Each row comes from the steps of one walk. Every step used is in the known rows, and no mark comes twice. Write the walk behind each row, first mark first.
Known rows
fasir pezumak dirik pura: [-12  16   5  17  -7  -5 -12  14   7   5 -14  -1   0  21 -42 -11   3  -3
   6  36   9   1  -9]
tagu buloz pezumak fasir dirik pura: [ -4  16 -10   5   2   1   2  -5   3  -4  23  -9   0   2 -12  -5 -16 -21
  19  28  12   2  -7]
dirik fasir pezumak buloz tagu: [  3  23   6 -21   8  20   1   0  -2   6  20  11   5  13  10   1  10  -9
   4   9   4 -11 -16]
dazu buloz muza pezumak fasir dirik pura: [ -9  11 -15   3   4  32  -9   5   4   0  10  -4  -6   9   4  -6 -12  -8
  -1  17   8   8  -2]
buloz dazu: [ -1 -26   3  21  -5 -39  -1   5  -1   1 -11  -5   7 -16  10   2  13   4
 -17  22   0   4  18]
tagu buloz muza pezumak: [ -1  -9  -6  -7  16   5  -4 -13  -6  -3   1   3 -13  -3  18   2  15  14
   2 -43  -5   3  -2]
dirik fasir: [  1  -4 -20  -6  -8 -28 -14  -3  -2  27   5   4   2  -3  -1   5 -11  -9
  -9  36   1   5  -2]
buloz muza pezumak fasir: [  5 -30  -2 -10  -2  12 -17  -7   5  16  16   1  -7  -4   7   0  -3  -2
 -16 -42  -1  13   6]
buloz pezumak: [ -4  -9   4  -1  -9 -14  20  -6   5 -14  20  -2  -3 -19 -27  -3 -25  -5
   5 -14  -3   2   2]
pezumak fasir: [ 10 -17  -1  -6  -8 -11 -11  -2   7  25  15  -2   6   5  -4  -1   0 -10
  -8  -4   5  15   8]
dazu buloz pezumak: [ -3  -1  -2  -9  -5   9  34  -9  -1 -20  -1   4  -1 -20 -18  -2 -23  -2
   9 -17  -2   1  -4]
fasir dirik pura: [-14  26 -10  16  -1  -6  -8  14  10   0  18 -10  -3  18 -16 -11  -6  -6
   6  53   8   7   4]
dirik pezumak: [ -6  -4  -2  14 -21 -23  -4   4  12  -2 -11   6   0 -25 -30  -1  -6  -4
  12   0   4   3  16]
muza buloz pezumak fasir: [ 11 -25   0 -21 -17   4  21 -20   0   9  10   1   0 -14  -6   4 -29 -15
   8 -13   2   7   1]
fasir dirik pezumak dazu buloz muza: [ -5  -1   5  12   6  28 -13  13  -3  -6 -20  -5   6  -5  27   8   3   9
 -10  -6  -3  -7  19]
dirik fasir pezumak buloz muza: [  2  -8   1  -2  14   2 -16  10 -12  22  -6  -3   6   8  33  10   4  -1
 -24  -3  -2  -7 -12]
buloz muza pezumak fasir dirik: [ -3  -4  -6 -12   4  22  -5  12   4  -4  38  -8 -14  -1  24  -6  -7  -2
 -12 -25  -6  12   6]
muza buloz: [  4   0  -7 -15 -10  -5  21  -8  -4  15 -16   2  -4  13   9   3   0  11
  11  23  -1   8   6]
dirik fasir pezumak: [-14 -11  -8  -7  -9 -29  -3   7  -6  14  -1   7 -13 -12   8   0  10 -10
 -22  16  -3   8  -7]
dirik pura: [ -8  10  -7  20  -6 -20 -15   2  11  15   0  -2   4  17 -31  -7   0  -4
   5  48  13   8   4]
tagu buloz pezumak: [  3  -1   1  -7   6 -18  26 -21  -5 -15  10  -1   0 -19 -12   1  -9  -5
  25 -21   0  -4  -8]
dazu buloz muza pezumak dirik fasir: [  4   1 -18 -16   0  19 -11  -1  -8  12 -17  10  -1   0  -4   4 -22   2
  -2   3  -5  -6 -18]
dazu buloz muza pezumak: [ -6 -10  -7  -9   9  27   3  -4  -2  -6  -6   7 -14  -4  13  -1   5  17
 -10 -40  -6   7   1]
tagu buloz muza: [  6  -8  -7  -5  23   3 -10  -7 -13  21  -2  -8  10   3  36  11   7   9
   6 -12   1   0   6]

Write each row's walk
[  3   5  12  -2  -9   4  13   5   6 -13   6  -3   5   0 -45  -7 -30   2
  17 -13  -4  -7  -8] -> buloz pezumak dirik
[  1 -14  17  23   2 -38   6  10  -7  -8 -20  -2   5  -5  18   1  32   1
 -25  10   0  -7  -4] -> fasir pezumak buloz dazu
[  4   7  -3 -15   4   6  18  -1  -2 -13  39 -10  -4 -11  13  -3 -16 -15
  12 -15  -1   4  -3] -> tagu buloz pezumak fasir dirik
[  6   5   4  -6  12  19  -5  -1  -2  -4  -9   1  -3  13 -10  -3   2  17
  14 -35  -6  -5 -11] -> tagu buloz muza pezumak dirik
[  0  -8  22  20   9 -13 -27 -10   2 -11 -12  -1  -8  14  11   3  42  15
 -12 -26  -7  -8   8] -> tagu buloz muza pezumak dazu
[  0  -9 -10  -7  13  30  -2   5  -8  16 -13  -3   9   3  30   8  -5  13
  -9  -7  -1   5  10] -> dazu buloz muza
[ -2   8  12  11   0   2   0  -5   4 -19 -27  10  -8  14  -5  -4  37  15
  -9 -12  -4  -1   2] -> muza pezumak dazu buloz
[  5   0  -9 -10 -12  -9  -1  -3  -3   8   3   3   5  -9 -30   3 -41 -12
   7  19  -3  -9 -17] -> buloz pezumak dirik fasir
[  6 -17   0  15   9 -42   5 -10 -12   0 -20  -4  10 -16  25   7  28   3
   2  15   3  -2   8] -> tagu buloz dazu
[  1   9  12  13   0  -1  -2   1   3  -6 -28   4   5  19   1   0  33  11
  -9  11   0  -1   7] -> pezumak dazu buloz
[  2   1  -4 -19  -8  16  26   2   0 -10  32  -9  -9  -9  12  -3 -28 -12
   7  -4  -4   7   2] -> muza buloz pezumak fasir dirik
[  4   7   3   9   9  14 -11  16  -1   2  -1  -8  10   1  18   6  -9   3
  -1 -11   0 -11   3] -> fasir dirik pezumak buloz muza
[ -1   1  -1 -11  -4   9  14   8   5 -13  45 -11  -6 -11   4  -6 -25 -15
  -1 -10  -3   8   4] -> buloz pezumak fasir dirik
[  1  21  -5 -25   7  47  15  -5   2   0  14  12   8   7   7  -1   1   4
  18   4   5   1   5] -> dazu buloz tagu
[ -8  10  23  34 -17 -25 -20  14  15 -21  -7  -4  -3  -3 -15  -2  21  -1
  -4  12  -3  -9  23] -> fasir dirik pezumak dazu
[ 11  -9  12  25   3 -38   0   5  -3  -2 -17  -4  14   1  11   3  21   4
 -16  20   3  -8   1] -> pezumak buloz dazu
[ -2   7  11  20 -11  -4  -3   0   6 -13 -41   9   5  -2 -13   2  24   5
   1   5   2  -6  12] -> dirik pezumak dazu buloz
[ -1  19  13 -12   5  42   2 -10   7 -18   5  15  -1  13   1  -3  23   9
   9 -10   0  -6   6] -> muza pezumak dazu buloz tagu
[  4  11   4  -1   3 -25  -1   7  -6  10  -8   5  -1  14   6   1  21  -7
 -16  12   1  -7 -26] -> dirik fasir pezumak buloz
[  2   5   3  -8   6  36  -1   7   1  -7 -16   4  -4  12 -14  -5  -6  20
   5 -33  -7  -2  -9] -> dazu buloz muza pezumak dirik
[ 10   6 -12 -14  -3 -12   2 -13 -10   8  -3   4   7  -9 -21   6 -31 -12
  19  16  -1 -13 -23] -> tagu buloz pezumak dirik fasir
